Each row was made from one small tree. The marks that hang from a mark follow it in brackets, in alphabetical order. Every link used is in the known rows. Write each row's tree.
Known rows
vove[kape[konam zufo[gerer sebas]]]: [ -7   4  -6  -1  -8 -16   0  -2  -8   3  -6   7   1   4  16 -10  12   6
  -7 -13   6  -1  15   0   1   5  -2 -11   5 -13  -2  -1  -1 -10  -5 -10
   2 -16 -35  18  -7  -5  -5  10  -5  -9  -6   7]
futez[rabugu[gerer[zufo[sebas tamez]]]]: [  6   1   5 -16  30  13  -8   4   6  -9  15 -29  29 -30 -12  -5  -4  25
  19 -12  21   9 -41  -3  28 -12   4  12 -18  17  -3  -7   8  64  18  38
 -11   2  21   9  -3  14  46  -3   9  10  13 -26]
konam[kape[zufo[gerer sebas]]]: [-20   3  -6   0  -4  12 -18  12 -19  12  -7  13  -5  -6  15   0   1   4
   3 -28  13   7   3   0 -18   1 -14 -12  12 -21  22   0 -11  -4   6  -1
  -3  -6  -9   1  -9   5   2  15  -9  -3  22   0]
rabugu[gerer[zufo[sebas tamez]]]: [ -2   8   4  -9  27  16  -6  -4   2   2  13 -16  14 -28 -20  -3   2  25
  28 -12  15   7 -23   1  19  -5 -11   3 -11   5  13   5  -5  36  18  32
 -26   4  13  18  -8  18  38   0   6  11   7 -24]
futez[rabugu zufo]: [ 19  -4   6  18  14  16  -8  -5   3   7   1 -20  -3  12 -10   8  -1 -10
 -12   7  11  -3 -42 -12   3   9 -15   5 -29  23  -6 -14  17  16   3  -2
  15  11  33 -30   0 -17  15 -10   7  -6  19   4]
vove[kape vope]: [-15  -6  -1   7 -12  14  11 -19   2  39  -4   7   6  34   7  10   5 -25
   1  32 -12 -34  19   2  -3   4   3  12 -26   8 -20   7  13 -42  -9 -11
 -18  10   3  12   1  -7 -14   5 -16   5  -4  30]
tavub[gerer[zufo[sebas tamez]] kape[konam]]: [  7 -12   3 -23  14 -26  14   3  15 -32  26 -18  10 -29  -5 -12   4  30
   8  -7  -3   3  -3  -2  21  -7  -2 -21  14 -11   7   3 -11  10  -7  24
  -6 -16   5  22   2  25  10   7  15   2 -27 -34]
tavub[gerer kape[konam zufo[tamez]]]: [ 17  -1   6 -11   6 -22  22   6  18 -40  13   1  -6 -13  -9 -13  -2   8
   2  -6  -8   8  18   7   6   1  18  -8  20 -14   6   7  -9  -4   7   1
  22 -18  -8 -13   8  24  -6   2  16 -15 -19 -26]
futez[rabugu zufo[gerer sebas tamez]]: [ 10  21  10   6  20  15 -15  11 -17   4 -14 -10  18  -9   3 -17   6  21
  -5 -14  15  -6 -54 -22  18   0 -13  -2  -4   8  10 -12  -7  59  -1  27
  -1  -7  13 -12 -12   0  16  -3  10  -3  20 -10]
kape[konam zufo[gerer sebas tamez]]: [ -1   7   1   0  -8  -5 -10  14 -11 -16 -15   2   0 -19  -7 -11   1  13
   1 -21   5  11   1  -2   6  11   6 -10  32 -12   7  -3 -12  25   1  16
  -7 -19 -21   0  -6  20  -4   8  15  -5 -11 -13]
vove[vope[konam[kape]]]: [-15 -12  -6   8 -32   9   1  -6   9  28 -12  -2  -8  30  -9  19  -5 -27
  -8  24 -27 -20  35  -3 -17 -13   0  10  -6   8 -13  19  21 -27 -14 -15
 -27  29   6  11   6 -24 -19  17  -8   5 -10  28]
vove[futez[rabugu[gerer]] vope[konam[kape]]]: [ 14   0  -1  -1  -6   2  -6 -10   3  -7  -8  -4   2  20 -21  23 -12 -21
 -18  29 -22  -4   3  11  -7 -41  10  34 -25  26 -17   0  28   5  -7 -11
  11  42  20  14   5 -45  10  -6 -14  20  29  24]
vove[kape[zufo] vope]: [-16   1   9   2 -11  -2  20 -17  -9  27   3  14  -6  25   8   1   6 -30
   4  25   1 -27  32   3  -6  -1  13   6 -12  -6 -11  -9   8 -45   8 -21
  -3  -9 -10   2   5 -10 -12  -2 -18  -3   1  30]
vove[futez kape[konam zufo[sebas]]]: [ -1  -3   1  -8  -8  -5   0 -13  -8  -8   6   8 -17   5   8  16  -2  -3
   5   8   5  11  16   3   8 -11   2  -1   0  -7  -6 -15  12 -21 -14 -25
  24  -2 -32  15   4 -19   2  -6 -18   2   1   9]
zufo[gerer]: [ -1   5 -22  23   2  11 -21  13  -4  17  -3  10   4  -2   4   2   6 -11
  -1  -7   7  -1 -21  -2 -13  21 -16   8 -13   8  -1   5  -2  -9  -7   6
 -13  17   6 -13  -4   9   3  -7  -1   0  10  18]
vope[konam[kape]]: [ -7 -20 -19  16 -24  12  -4  -6  13  18  -8  -6  -6  15  -5  19  -6 -16
   1   8 -10  -7  28   6 -25  -8  -7   3  -6   7 -17  14  17 -22 -12 -22
 -11  30  16   8   4 -23 -10  18  -7  -7   1  20]
futez[zufo]: [  6  -1   7  20   9  20  -8 -12   0  19   2 -15 -12   6  -5  11  -6  -7
   2   9   9   0 -21  -9  -2  12 -19   4 -27  11  10   3   5  -2  10  -5
  10   7  23 -28   5 -12   0 -12  -4  -3  17   8]
zufo[gerer sebas]: [-11   0  -7  16   2  18 -31  15  -5  13   1   3   2 -13   3  -5   3   4
   0   1  19   2 -24  -8  -3  22 -24   9  -7   0  11   1  -7   2 -13  19
 -20  11  -2   0  -4  16  12  -4  -1   5  12  -3]
konam[kape[zufo]]: [-12 -13  -3   2 -13  10  -7  -2   5  12   3   9 -17   3   6  16  -7 -15
   3 -20  10   7  14   3 -26   8  -1  -9   0 -12   6   4  -4 -22  18 -24
  14   0   4 -15  -1  -3  -3   7  -5  -6  16  11]
vove[futez kape[konam] vope]: [ -3  -5  -6   2 -15  -3  10 -21   2  10  -6   5  -1  31   4  20   4 -24
 -12  45 -27 -12  20   0   1 -10  13  12 -16  18 -26   2  16 -43 -33 -24
   7  22 -23  14  10 -22 -23 -12 -16  14  -9  33]
zufo[gerer sebas tamez]: [-12   9 -11  13   3  24 -16  18  -5  13 -13   5  18 -16  -2  -9   0  16
  15 -10  16  -1 -23  -8   2  14 -10   6  12  -3   9   2 -14  25 -17  21
 -35   6  -2   2 -10  25   5   0   9   7   2 -15]
vope[konam[kape[zufo[gerer tamez]]]]: [ -3   8 -10   5 -23   6   1  11  -4   2 -23  23  -2   5   5 -12   0 -13
   2 -30  -2   8  24  13 -14 -15  10  -7  30 -18   2   8  -9  12   5 -10
 -20   7  -3   4  -4  -8  -9  25   6 -14  -8  12]
tavub[kape[konam zufo[tamez]]]: [ 11   0   5  -4   1 -19  11   0   6 -22   0  -9 -11  -6  -8  -2  -4  11
   3   1  -8  14  22   6  -2  19  17  -4  25  -6  -7   3  -5   6   2  -4
  12 -21  -8 -10   5  11 -18  -9   7  -6 -22 -12]
vove[kape[konam zufo[sebas tamez]] vope]: [-17   0  17 -14 -14 -13  19 -15  -8   5 -10   3   9  13  -2  -8   4   9
  -1  17 -10 -25  36  -6  11 -10  20  -7  22 -12  -1  -2   7 -10  -8  -5
  -9 -19 -31  22   3  -4 -15  15  -1 -10 -24   3]
gerer[zufo]: [  3 -17  -9   5  12  13  -4  -3  14  21  27 -10  -8  -5  -2  13  -2 -11
  10  -9   1   2 -14  -7   3   0 -11  -1 -24  11   2  -2   1 -10   8   5
 -19   9  20 -14   9   9  17  -1   1   7   2  10]
tavub[kape[konam]]: [  8 -20  -7  19  -5  -9   1  -4  15 -13   8 -17  -7   5  -8  18   0   6
  -9  26 -19   6   7   6 -12  22   0   6  -8  15 -13  19   9 -18 -14   1
  13   8   3 -15  13   4 -28 -14   1   2 -21   3]
konam[kape[zufo[gerer sebas tamez]]]: [-15  11  -1  -5  -8  12 -11  15 -23   5 -19  15   4 -15   8 -15  -1  13
   9 -40  10   5   2   5 -15   3  -5 -16  32 -23  19  -1 -16  21   8   8
 -17  -6 -15   5 -11  19   0  18   4  -9  16 -12]

Write each row's tree
[  5   0  15 -18  10 -24  14  11  15 -36   6  -1  -5 -23  -8 -12  -4  23
   8  -8   5  12  23   0   9   6  11 -12  38 -22  13   0  -8   2  -1  13
  18 -28 -19   4  -1  29  -2   0  11 -15 -19 -41]
tavub[gerer kape[konam zufo[sebas tamez]]]
[ -6  -3   2 -10  -5  13   0   4  -6  11  -9  12  -6   4   2   4  -3  -7
   9 -28   2  10  15   9 -20   2  13 -19  17 -15   3   2 -11   4  17 -14
   1   0   2 -15  -6  12  -6  11   3 -11   5  -2]
konam[kape[zufo[tamez]]]
[ 10  -8 -11  -1  -9  -2   5 -16  14   3  -5   0  -7  23   1  17   3  -6
  -1  22 -18   5   9   2  -4  -3   3  13 -22  14 -24   3   5 -28 -26 -30
  14  22 -17   2   5 -21  -9 -13 -15   5  -4  26]
vove[futez kape[konam]]
[ 10  25  15  -7  11   8  21 -21 -15  12 -12   9  17  33   9  -4   5 -15
  -4  32  -4 -23 -32  -2  26 -25  18   9 -19  25 -18 -29   4  12 -13 -17
  13  10   9   3   5 -37   1 -16 -12  15  14  16]
vove[futez[rabugu zufo[tamez]] kape vope]
[  5 -10   0   5  -6 -13   9  -1  12 -24  14  -7 -21   2  -5   5  -4   2
  -9   7  -4  12  24   9 -12  18   1  -2   5   1  -3   5   7 -16   7 -10
  28 -16  -4 -16  13   6 -18 -12  -2  -5 -13   3]
tavub[kape[konam zufo]]
[-10   2  -6   0  -8   6  -8   9  -9  11 -10  20 -11   8  11  -4  -2 -17
  -8 -27   7  15   6   9 -29   5  -4 -16   6 -13   2   8 -12 -19  15  -7
   2   4  -2 -17 -11   4  -3   6   1  -9  19  15]
konam[kape[zufo[gerer]]]
[ -7   9  -1  -5 -19 -23  13  -8  -8   7  -1  16   2  30   7 -18  14 -30
 -24  12 -24 -22  25   5  -7  -2  13   0  -1   3 -14   1   6 -27  -2  -8
   2  -7 -25  13   2 -18 -25   0   0  -5 -19  30]
vove[kape[konam zufo[gerer]] vope]
[-11  28  -2 -13   4   7   0   7 -23   6 -13  34   6 -14  29 -15   0  11
  22 -16  23   9  -4   0  14  -4   7   3  14 -22  10 -25 -29  11  -3 -13
  -9  -8 -33  16  -9  10   7  -2 -12   9  14  -1]
vove[futez kape[zufo[gerer sebas tamez]]]
[-11   9  -9  -2 -25   4  -5  15 -10  -2 -27  17   0  -7   6  -9  -3   8
   9 -28  10  -2  18   7  -1 -13  -1  -5  37 -25  11   0 -10  17   1   0
 -31  -4 -10  20  -6  -5  -4  28   1 -14  -5  -4]
vope[konam[kape[zufo[gerer sebas tamez]]]]
[ 17 -14  -5 -16  14 -26  18  -1  31 -30  24 -16  11 -17 -12 -14  10  10
   0 -10 -18   7   2   3  15  -6   8 -16  10  -2  -2  15 -13  -1   2  15
   5  -9  16   2   1  22  -2   2  20   1 -30 -23]
tavub[gerer[zufo[tamez]] kape[konam]]
[ 12  -3  14  13  16  17 -13   0  -7  12   7 -28 -10  -9  -4  10  -5   7
  -8   7  22  -7 -44 -17   8   2 -16   1 -25  12   8 -18  16  24  -1  12
  18  -1  26 -15   1 -13  24  -8  -3  -4  21  -7]
futez[rabugu zufo[sebas]]
[ 11   9  13   8  22   8 -16  -6  -7  -1   5 -25   7 -12 -21   5  -3  19
 -10  12  17   4 -45  -7  12  -4 -19  18 -34  21   2  -3  17  38  25  22
  28   6  26 -12  -5 -21  35 -19  -5  -3  37 -17]
futez[rabugu[gerer] zufo[sebas]]
[  9   6  -2   0  -3 -21   7  16  -4 -25  -3  10   2  -7   3 -21   3  10
  -8 -11  -9  12  12  15   0  21   9  -4  28  -2   3  12 -20  13   4   5
   2 -17 -11  -3   1  18 -27  -4  10  -3 -20  -6]
tavub[kape[konam zufo[gerer tamez]]]
[ 13 -21  -8 -14  15 -27  12  -3  32 -25  34 -15  -2 -11  -7  -4  12  -2
  -5  -1 -22   7  -1   2   7  -4  -5 -10 -11   1   2  11  -3 -30   2  13
  14  -7  17   2   8   8   2  -6   6   7 -22 -15]
tavub[gerer[zufo] kape[konam]]
[-12 -11   1  -2  17  17  -6   2   1  16  16 -17   6 -25  -2   7  -4  11
  24 -14  17  -2 -18 -13  17  -1  -8  -9   4  -6  11  -5  -5  21  -7  19
 -33  -8   5   4  -4  26  20   9   7  11  -8 -15]
gerer[zufo[sebas tamez]]
[ -9 -14  -8   7 -28  10  -5  -5   3  12  -9   6 -18  24  -2  28 -11 -33
  -4  33 -30  -6  19   1 -14 -22  -1  19 -12  12  -5   1  18 -37 -28 -26
 -17  42  -2  14   3 -32 -19   1 -17  18   2  35]
vove[futez vope[konam[kape]]]
[ 25  13  13   7  25  12 -10 -14   2  -1   3 -23   5   6 -22   9  -1  -1
 -12   3   7   5 -42  -2   7  -4 -15  15 -42  30  -6   0  17  29  37   7
  35  12  37 -25  -1 -27  31 -19   1  -4  30  -4]
futez[rabugu[gerer] zufo]
[  7  -4   5   6  -7  -2  10  -1  10 -10  -1   2 -10   2 -16   9  -4  -7
   3 -10  -5   9  13   1  -6  10  16 -11  22   2  -7   3  -7   9   4  -7
   4  -6  -8 -12   6  14  -7   1  15 -19 -14  -3]
kape[konam zufo[tamez]]
[ -2  -6   2  -4   7 -13   8  13  15 -12  20   9 -18 -16   5  -7  -3 -11
   3  -6   8   4   9  11  -4   8   0   4  -3 -17  15   0 -10 -35  21  -4
  22 -18   8 -17   7  18   1  -2  -2  -6   7 -13]
tavub[gerer kape[zufo]]
[ -3  -2  -1 -20  30  -6  10  14   7 -16  29 -11  18 -38   5 -10  -1  26
  19 -13   9   0 -17  -3  23  -4  -6 -11   4 -13  24  -4 -13   4   7  28
 -18 -10  14  15  -1  39  21  10   9   4 -16 -40]
tavub[gerer[zufo[sebas tamez]] kape]
[ 33   4   4   2   3  -5   7 -21   2  -7  -3 -10  -5  32  12   7   4  -9
 -25  21 -15  -1 -23  -6   5 -22   4   2 -31  26 -24 -12  13   3  -9 -25
  47  15   0  -7   2 -48   1 -21  -8   3  12  21]
vove[futez[rabugu zufo] kape[konam]]
[-26  14   6  -2  -6  -5   6  -2 -18  21  -2  24  10  13  18 -18   3  -9
  -4  15   9 -29  14   1   4   1  -3   5   0 -14   8 -12  -2 -26   1   5
 -22 -13 -21  17  -5   0  -9  13 -19   2   2  14]
vove[kape[zufo[gerer sebas]] vope]
[ -3   9  -1  -5   0 -20   0  17 -14 -26  -5   3   2 -22   2 -20   3  29
  -2 -11   0  13   2   7   3  17   2  -5  37 -12  13  -4 -11  26  -4  14
  -1 -24 -20   5  -4  22 -19  -1  11   0 -20 -23]
tavub[kape[konam zufo[gerer sebas tamez]]]
